Each row comes from the steps of one path. Every step used is in the known rows, and no mark comes twice. Write the path behind each row, first mark first.
Known rows:
vinar-nalu-vulali-nuge-gulib-rorug-pogi-miman: [-2.82 -2.78  0.86 -0.02  2.51 -3.10 -5.05  3.20  2.60 -2.33 -1.10 -0.49
  3.88  3.09 -4.21 -4.45 -6.20  1.82  2.44 -2.13  5.80  3.01 -3.44  1.88
  3.42 -2.10  0.26 -1.73 -5.23]
pogi-rorug-vinar-nalu: [-3.51 -3.95 -4.50 -0.39  3.56  0.26 -2.40  0.06 -0.40  0.29  2.21 -0.67
  0.85  1.87 -2.11  0.57 -4.59  0.15 -0.99 -1.58  2.73  1.10 -4.43  1.84
 -0.18 -0.32 -2.59 -0.16 -0.95]
vulali-nuge-vinar: [ 1.02 -0.91  0.45 -2.21  2.61 -0.95 -2.31  0.35  0.80 -0.12  0.42  0.54
  2.29  0.15 -5.14 -3.23 -4.58  1.14 -2.08 -0.97  4.05  3.56 -2.74  4.00
 -1.07 -1.25 -1.33  1.62 -3.20]
vulali-nalu-gulib-rorug-pogi-miman: [-2.63 -5.64 -2.51  2.65  2.47 -0.64 -2.52  1.66 -1.71 -1.27  0.65  0.37
  3.26  0.64 -4.04 -2.07 -6.55  3.61  3.39 -0.20  1.14 -0.20 -3.89  0.21
  1.48 -1.70 -1.46 -0.60 -5.60]
vinar-nalu-gulib-rorug-pogi-miman: [-4.63 -7.80 -0.87  2.09  2.80 -2.66 -3.35  0.85 -1.62 -1.66  0.53  0.12
  2.86  2.02 -3.26 -0.77 -7.34  2.30  3.33 -1.47  1.88 -1.67 -3.39  2.65
  3.43 -3.23 -1.90 -1.43 -2.39]
vulali-nuge: [-0.01 -2.39 -1.40 -1.60  3.22 -1.10 -0.99  0.75  1.40 -0.26 -0.08 -1.03
  3.31  0.52 -3.06 -3.21 -4.02  0.05 -1.15 -0.88  2.51  3.95 -2.78  3.81
 -0.78 -0.85 -1.69  0.61 -3.53]
pogi-rorug-gulib: [-2.16 -2.85 -3.96 -0.29  1.84 -1.09  0.86  0.29 -0.96  0.04  0.36 -2.12
  2.77  5.76 -0.31 -0.30 -4.31 -0.38  0.09 -1.66  2.36  0.93 -1.82  1.44
 -1.17  0.13 -0.82  0.77 -3.56]
rorug-vinar-nalu-vulali-nuge-gulib: [ 0.01  0.73  1.40 -2.64  4.09 -0.80 -3.23  2.35  2.81  0.82 -0.77 -0.96
  1.97  2.68 -2.99 -3.91 -4.47  1.18 -2.13 -1.20  7.05  4.62 -6.26  1.14
  1.97 -1.55  0.81  0.59 -6.71]
nuge-vulali-nalu-gulib-rorug-pogi: [-3.20 -3.91 -3.35  3.98  2.19  2.31 -2.26  0.36 -0.27 -0.39  1.44 -2.89
  4.08  2.38 -1.08 -3.61 -4.90  3.98  2.96 -0.86  1.64  1.73 -3.43 -1.18
  1.74 -1.54 -1.64 -0.32 -7.48]
gulib-rorug-pogi: [-2.01 -6.14 -2.88  3.08  0.59 -2.63 -2.51 -0.01 -2.86 -1.79 -0.17 -3.09
  3.92  1.80 -0.67 -1.91 -4.14  2.78  1.40 -2.88  1.62  1.08 -3.38  2.91
 -0.46  0.36 -0.81  0.74 -2.05]
vulali-nuge-gulib-rorug-pogi: [-1.21 -2.94 -1.99  1.86  2.42 -1.44 -4.97  1.13 -0.42 -2.18 -1.39 -2.92
  4.33  1.91 -2.79 -3.97 -5.67  1.66  0.69 -2.05  3.72  3.17 -3.65  1.71
  1.01 -0.40  1.70  1.02 -6.57]
miman-pogi: [-0.14 -1.03 -0.78 -0.10  0.10 -0.89 -0.45  1.67  1.08 -0.05  1.48 -2.60
  3.18  0.67 -2.67 -0.75 -3.72  0.77  0.11  1.35  1.24  3.44 -2.20  3.61
 -2.31 -1.30 -1.53  1.40 -3.42]
legevu-rorug: [-0.94 -2.27 -1.81 -1.32  1.92 -2.43 -0.26  0.45 -0.40 -0.77  2.29  0.11
  2.08 -0.29 -3.01 -1.21 -2.63  1.65 -4.26 -1.13  0.81  1.24 -2.68  2.94
 -0.77 -1.73 -2.79  1.48 -0.91]
vinar-nalu: [-2.57 -5.12 -1.43 -0.56  3.08 -1.61 -1.39 -0.30 -0.16  0.08  1.51 -1.57
  2.43  1.19 -2.01  0.01 -4.99 -0.75 -1.00 -1.54  2.25  1.05 -2.25  4.05
  0.34 -1.42 -3.32 -0.03 -0.14]
vinar-nalu-vulali-rorug: [-2.97 -2.00  0.19  0.06  2.55 -0.89  0.52  0.47  3.78 -0.29  1.58 -2.32
  3.35  2.83 -2.80 -2.56 -2.21 -0.45 -0.08 -1.45  3.61  2.39 -3.20  2.27
  0.39 -2.00 -1.92 -1.41 -0.18]
vinar-nalu-vulali-rorug-pogi-miman: [-2.63 -3.58  0.85  0.60  0.77 -4.01 -1.91  1.17  3.52 -0.41  1.87 -1.02
  2.33  3.00 -4.26 -2.45 -2.80  1.41  1.41 -1.82  3.84  1.51 -2.89  2.18
  1.30 -1.79 -1.57 -1.03 -0.18]
nalu-vinar: [ 0.28 -0.18 -1.83 -1.33  3.07 -1.39  0.27  0.93 -0.70  0.83 -1.13 -1.15
  2.73  0.07 -3.15 -2.34 -3.22  1.91 -0.78  0.24  2.30  0.78 -4.54  4.50
 -0.28 -2.43 -1.82  2.25 -3.30]
legevu-rorug-pogi: [-0.55 -3.91 -1.97 -0.29  1.47 -5.12 -2.47 -0.40 -0.73 -0.98  2.41 -0.90
  1.82  0.15 -2.39 -1.35 -2.44  3.47 -3.56 -2.55  0.21  1.75 -2.80  2.65
 -0.70  0.13 -1.87  2.08 -1.78]
nuge-vulali: [-0.90 -0.93 -0.19  0.50  0.12  0.16 -0.44  0.65  1.70  1.12  2.15 -1.94
  3.46  2.84 -1.70 -1.75 -3.11  1.70 -1.40 -0.72  2.62  2.23 -1.39  3.03
  0.40 -3.41 -2.88  1.14 -2.38]
nalu-gulib-rorug-pogi-miman: [-2.38 -5.99 -0.38  2.65  0.97 -3.20 -2.24  1.21 -1.95 -1.05 -0.22 -0.16
  3.15  1.88 -2.88 -1.41 -5.83  4.33  3.36 -0.49  1.14 -1.29 -3.35  2.30
  1.56 -3.57 -0.75  0.03 -4.09]
gulib-rorug: [-2.54 -5.09 -3.18  2.40  1.38 -0.33 -0.75  1.03 -2.61 -1.39 -0.35 -1.69
  4.64  0.67 -1.22 -1.06 -4.13  1.55  0.60 -1.93  1.99  0.61 -3.63  3.24
 -0.38 -1.79 -1.68 -0.08 -1.63]
gulib-rorug-pogi-miman: [-1.80 -6.13 -1.84  2.47 -0.25 -3.58 -3.13  1.13 -2.11 -1.99 -0.03 -0.28
  3.47  1.16 -2.97 -1.26 -5.07  3.52  2.04 -2.35  2.07 -0.45 -2.90  3.35
  0.24 -1.78 -1.44  0.26 -1.68]
vulali-rorug: [-1.08 -2.48 -1.34  1.23  1.53 -0.63  0.06  0.12  1.32 -0.05  1.38 -2.05
  3.49  1.38 -3.37 -2.07 -2.25  0.10 -0.83  0.00  1.71  0.86 -3.53  2.59
 -0.74 -2.12 -1.03  0.97 -0.45]
nalu-gulib: [-0.45 -3.03  0.33  0.23  2.88 -1.28  0.65  0.46 -0.90  0.77  0.56 -1.89
  3.20  2.56 -1.78 -0.97 -4.39  1.45  0.16  1.24  0.08  0.25 -3.08  2.86
  0.68 -3.26 -1.02  0.93 -3.94]
pogi-rorug-vinar-nalu-vulali: [-2.46 -1.96 -2.44 -1.07  2.87 -0.72 -0.91  0.88  1.30  0.04  1.14 -0.94
  1.39  3.45 -0.67 -0.71 -2.74  1.02 -0.77 -1.72  3.82  2.46 -4.49  0.46
  0.36 -0.54 -2.02 -0.99 -1.76]

Write each row's path:
[-1.52 -4.09 -0.65 -0.60  4.67 -0.36 -1.49 -0.08 -1.41  1.22  1.05 -1.12
  0.51  1.75 -1.96 -0.16 -5.90  1.71 -1.21 -0.12  2.59 -0.34 -6.44  2.59
  2.11 -2.67 -1.13  0.81 -3.84] -> rorug-vinar-nalu-gulib
[ 0.90 -0.21  0.52 -2.06  2.32 -2.59  0.55  1.80  2.47 -0.01 -0.82 -1.19
  3.21  2.44 -2.17 -4.97 -2.04  0.71 -0.31 -0.77  3.59  5.28 -2.48  2.72
 -0.86 -1.24 -1.58  0.01 -4.98] -> nalu-vulali-nuge
[-2.06 -0.53 -3.77 -0.48  0.63 -0.77  0.79  1.52  1.10  0.00  0.88 -2.83
  3.02  4.88 -1.14 -0.36 -4.30 -0.65  1.50  0.33  1.81  3.24 -1.44  1.58
 -2.75  0.74 -0.29  0.57 -4.61] -> miman-pogi-rorug-gulib
[ 0.65  0.41  0.06  0.64  0.50 -1.05  0.36  0.79  1.48  0.13  0.41 -1.94
  2.15  2.59 -2.05 -3.37 -0.64  2.25 -2.01 -0.44  4.34  2.49 -6.21  0.96
 -0.76 -1.72  0.33  0.87 -2.88] -> nalu-vulali-rorug-vinar
[-1.52 -1.95  2.56 -0.31  0.65 -3.65 -3.57  0.43  3.39 -0.30  1.81  0.57
  1.76  2.73 -6.25 -2.36 -3.54  2.91  0.30 -1.93  5.51  1.59 -2.80  2.47
  0.92 -2.74 -1.03 -0.17  0.27] -> nuge-vinar-nalu-vulali-rorug-pogi-miman
[-1.38 -2.09 -1.92  0.80  1.80 -0.94  1.00  0.46  0.54 -0.06  0.02 -2.84
  3.05  4.11 -1.65 -1.66 -3.68 -0.11 -1.18 -1.44  3.51  0.42 -3.56  2.49
 -0.89 -1.09  0.21  1.43 -2.53] -> vulali-rorug-gulib
[-3.60 -1.11 -0.79  1.29  3.27  3.11 -1.53 -0.07  3.28  1.12  3.24 -1.44
  1.29  2.78 -2.68 -2.65 -4.24  2.15 -0.58  0.58  3.53  0.26 -5.85  0.67
  3.29 -4.81 -0.92 -0.14 -3.36] -> nuge-vulali-rorug-vinar-nalu-gulib
[-2.04  3.66 -1.10 -2.45  3.02  1.00 -3.54  3.18  5.52  0.08  0.88 -1.28
  1.92  2.88 -3.89 -3.32 -4.02 -0.21  0.52  0.82  5.31  6.59 -4.90 -0.81
 -0.43 -0.52  1.46 -0.73 -7.62] -> miman-pogi-rorug-vinar-nalu-vulali-nuge-gulib
[ 0.18 -4.26  0.32  0.01 -0.42 -5.08 -2.98  1.09 -0.79 -0.16  1.01 -0.41
  1.81  1.99 -3.77 -0.85 -4.11  2.86  0.13 -1.49  1.64  0.83 -1.81  3.50
 -0.06 -1.48 -2.22  1.59 -1.54] -> rorug-pogi-miman
[-2.46 -3.27 -0.22  1.21  1.70 -3.40 -1.57 -0.60  2.81 -0.59  1.51 -3.74
  3.02  3.55 -2.31 -3.39 -2.03  0.68  0.55 -2.74  3.38  2.76 -3.37  1.65
  0.59  0.23 -1.15 -0.69 -1.30] -> vinar-nalu-vulali-rorug-pogi
[-2.82 -3.33 -2.52 -0.53  3.85  0.02 -2.61  1.62  1.20 -2.04 -1.45 -0.34
  2.73  0.94 -1.19 -4.38 -4.19  1.02  0.09 -3.35  6.27  3.64 -6.62  2.29
  1.60 -0.69 -1.03 -1.86 -4.56] -> gulib-rorug-vinar-nalu-vulali-nuge
[-1.98 -6.09 -1.74  2.92  1.87 -1.82 -1.70 -0.07 -2.83 -1.25 -0.54 -3.05
  4.02  2.67 -0.72 -1.93 -4.61  3.29  2.50 -0.85  0.50 -0.34 -3.97  1.96
  0.71 -1.52  0.39  0.66 -4.79] -> nalu-gulib-rorug-pogi
[-4.05 -4.68 -1.12  0.04  6.11  2.15 -3.11  0.44  0.56 -1.17 -0.17  1.03
  3.23  0.64 -4.22 -2.37 -7.87  0.27  1.37 -0.88  4.28  1.47 -4.74  3.19
  2.63 -3.03 -0.86 -1.37 -3.82] -> vulali-nuge-vinar-nalu-gulib-rorug
[-2.93 -3.66 -2.52  0.66  3.40  0.63 -2.47 -0.30  0.66 -0.04  2.08 -1.72
  0.75  0.21 -3.14 -0.92 -3.72  0.46 -2.06 -1.39  3.93  0.38 -6.35  2.56
  0.16 -1.55 -1.35  0.58 -0.23] -> vulali-rorug-vinar-nalu
[ 1.53  0.86  1.70 -2.49  2.28 -1.63 -0.60  1.22  2.73  0.28 -0.57 -0.14
  2.60  1.93 -3.92 -4.45 -2.92  2.00 -1.03 -1.28  5.02  5.60 -2.96  3.04
 -1.08 -1.07 -0.39  1.18 -4.63] -> nalu-vulali-nuge-vinar
[-2.34 -4.68 -1.63  2.49  2.70  0.30  0.18  0.36 -2.06 -0.77 -0.59 -1.86
  4.36  2.17 -1.26 -1.15 -4.94  1.89  2.12  0.13  0.97 -0.73 -4.27  2.69
  0.64 -3.71 -0.47 -0.17 -3.95] -> nalu-gulib-rorug
[-1.99 -3.84 -4.40  2.30  4.42  3.07 -1.08  1.11 -3.07 -0.65 -0.41 -0.73
  2.65 -0.35 -1.91 -1.76 -5.24  3.45  0.50  0.26  2.65 -0.15 -7.56 -0.10
  0.42 -1.41 -0.61  0.50 -7.32] -> vulali-nalu-gulib-rorug-vinar
[-1.94 -3.50  1.11 -0.54  4.31 -0.05 -0.98 -0.59 -0.47  1.54  1.40 -0.23
  2.08  1.82 -3.97  0.13 -6.58  1.43 -0.70 -0.14  2.81  0.22 -3.28  3.24
  1.68 -3.83 -1.32  0.55 -2.35] -> nuge-vinar-nalu-gulib
[-1.12 -1.34  2.02 -1.46  2.19 -1.73 -0.98 -0.08  1.18  0.09  0.52 -0.85
  2.31  2.74 -2.86 -1.31 -4.30  1.17 -1.37 -1.82  5.34  2.57 -2.58  3.41
  0.21 -2.13 -1.69  0.50 -0.85] -> nuge-vinar-nalu-vulali
[-4.47 -8.31 -2.15  2.76  3.71 -1.71 -2.90 -0.61 -2.29 -1.51  0.25 -2.66
  3.57  2.52 -0.73 -1.17 -5.98  1.69  2.83 -2.13  1.48 -0.25 -4.24  2.62
  2.71 -1.18 -0.85 -1.16 -3.19] -> vinar-nalu-gulib-rorug-pogi
[-3.18 -3.10 -2.65  0.19  4.67  1.91 -5.48  2.01 -0.29 -1.46 -1.05 -0.76
  2.80  0.61 -2.78 -3.02 -6.90  0.74 -1.08 -1.84  6.78  1.95 -6.93  2.18
  2.30 -1.71  0.79  0.08 -5.29] -> vulali-nuge-gulib-rorug-vinar-nalu
[-0.84 -2.11 -2.29 -1.71  2.59 -3.02  0.82  0.36 -1.28 -0.78  1.05 -0.54
  1.82  2.67 -0.94 -1.05 -3.69  1.51 -4.28 -2.51  2.33  0.81 -3.15  3.07
 -0.49 -0.59 -0.78  1.90 -3.46] -> legevu-rorug-gulib
[-3.24 -3.27 -1.40  0.61  4.39  0.97 -1.27 -0.17  0.95  0.75  2.16 -1.26
  0.74  1.37 -3.26 -1.67 -4.42  1.21 -0.80  0.62  2.97 -0.40 -7.04  1.55
  2.02 -2.78 -0.09 -0.19 -3.01] -> vulali-rorug-vinar-nalu-gulib
[-0.50  0.01  0.26  0.50  0.81 -1.85  2.48  0.80  1.68  0.31 -1.03 -3.32
  3.60  5.78 -0.64 -3.60 -1.82  0.62 -0.48 -1.57  4.73  2.11 -3.41  1.09
 -0.94 -1.37  0.97  0.56 -4.17] -> nalu-vulali-rorug-gulib
[-1.61 -1.96 -1.51  0.70  3.15  1.02 -2.68  1.82  0.19 -1.66 -1.46 -1.44
  4.81  1.48 -2.94 -3.61 -5.38  0.43  0.44 -0.49  4.26  2.64 -4.37  2.29
  0.89 -2.17  1.16  0.46 -5.77] -> vulali-nuge-gulib-rorug
[-2.14 -0.02 -0.68  1.72 -0.17  1.52  0.10  0.20  3.58  0.45  2.99 -2.65
  3.88  3.12 -2.94 -2.89 -1.91  1.16 -0.72 -0.43  3.04  2.42 -2.15  2.03
  0.14 -4.04 -2.12  0.52 -1.20] -> nuge-vulali-rorug
[-3.00 -1.84  0.37 -0.23  3.95 -0.19 -2.79  2.71  2.47 -1.49 -1.46 -1.66
  5.12  2.64 -2.23 -4.12 -5.35 -0.04  1.01 -1.86  6.18  3.56 -4.21  1.76
  2.28 -2.56  0.41 -1.97 -5.47] -> vinar-nalu-vulali-nuge-gulib-rorug
[-0.98 -2.27 -3.92 -0.42  1.99 -0.20 -1.06  0.38 -0.98 -0.37  1.38 -0.62
  1.39  1.85 -1.81 -0.24 -3.06  1.66 -1.37 -0.31  1.94  1.08 -4.18  0.94
 -1.26 -0.52 -1.62  1.33 -2.00] -> pogi-rorug-vinar
[-3.14 -1.88 -0.25  0.22  2.74 -1.33  1.41  0.44  2.53 -0.23 -0.41 -3.03
  2.94  5.90 -0.65 -2.56 -3.15 -1.17 -0.48 -2.19  5.98  1.77 -3.36  1.50
  0.74 -0.76 -0.50 -1.17 -2.54] -> vinar-nalu-vulali-rorug-gulib
[-3.89 -2.42 -2.69  2.61  2.80  4.55 -0.30  1.23  0.17  0.18  1.57 -1.75
  4.82  1.92 -1.36 -2.80 -5.26  2.78  2.41  0.37  2.12  1.33 -3.31 -0.33
  1.73 -3.18 -2.24 -1.04 -6.60] -> nuge-vulali-nalu-gulib-rorug
[-4.39 -5.09 -0.97  1.28  4.58  1.20 -2.11 -0.26 -1.89 -0.36  0.11 -0.23
  3.12  1.41 -3.30 -0.23 -7.29  1.61  1.10 -0.96  3.60 -0.86 -4.46  3.31
  1.83 -3.92 -0.79 -0.73 -2.07] -> nuge-vinar-nalu-gulib-rorug
[-0.18 -0.22  0.34  0.72  0.69 -1.72  1.73  0.85  3.01 -0.01  0.66 -2.57
  4.21  2.68 -2.44 -3.26 -0.68  0.67 -0.59 -0.17  3.05  2.96 -3.26  1.74
 -0.96 -2.02 -0.51  0.47 -2.01] -> nalu-vulali-rorug
[-5.16 -6.85 -1.76  1.90  4.35  0.60 -0.91  0.58 -1.22 -0.96  0.09 -1.72
  3.92  1.63 -1.11 -0.40 -6.44  0.35  2.06 -0.61  1.49 -1.05 -4.25  3.02
  2.39 -3.07 -1.65 -1.67 -2.44] -> vinar-nalu-gulib-rorug
[-3.26 -4.78 -3.31  2.45  4.17  2.67  0.02  0.98 -2.14 -0.80  0.28 -1.10
  4.37  0.24 -2.02 -1.60 -5.46  1.81  2.07  0.56  1.12  0.88 -4.52  0.10
  0.25 -1.71 -1.52 -0.64 -5.58] -> vulali-nalu-gulib-rorug
[-0.56  1.87 -2.91 -0.61  2.94  3.18 -0.04  1.57  1.95  2.21  1.26 -0.64
  3.18  0.25 -3.35 -4.11 -2.75  2.83  0.02  0.69  3.45  2.16 -3.66  1.25
  0.17 -3.00 -3.30  1.00 -5.25] -> nuge-vulali-nalu-vinar
[-0.75  0.17  1.89 -2.39  3.99 -1.46 -2.27  2.42  3.91  0.42 -0.59 -1.82
  3.65  3.24 -3.18 -4.12 -4.70 -0.72 -0.85 -0.50  5.35  4.74 -3.24  1.80
  2.12 -1.97 -0.35 -0.21 -5.42] -> vinar-nalu-vulali-nuge-gulib
[-3.01 -3.45 -2.20  1.08  2.59 -0.68 -1.84  1.14 -1.29 -1.62 -0.62 -1.30
  2.51  1.89  0.32 -1.71 -3.80  2.16 -0.40 -3.06  5.42  1.22 -6.21  2.20
  0.83 -1.66 -0.81 -1.21 -2.44] -> gulib-rorug-vinar-nalu-vulali
[ 0.21  0.02 -3.27 -1.26  4.38  1.47 -0.26  1.62 -0.34  1.04 -0.08 -0.59
  2.64 -1.84 -3.86 -2.72 -3.48  1.62 -0.12  0.51  2.40  1.52 -4.70  2.17
 -1.03 -0.74 -2.80  1.18 -4.99] -> vulali-nalu-vinar
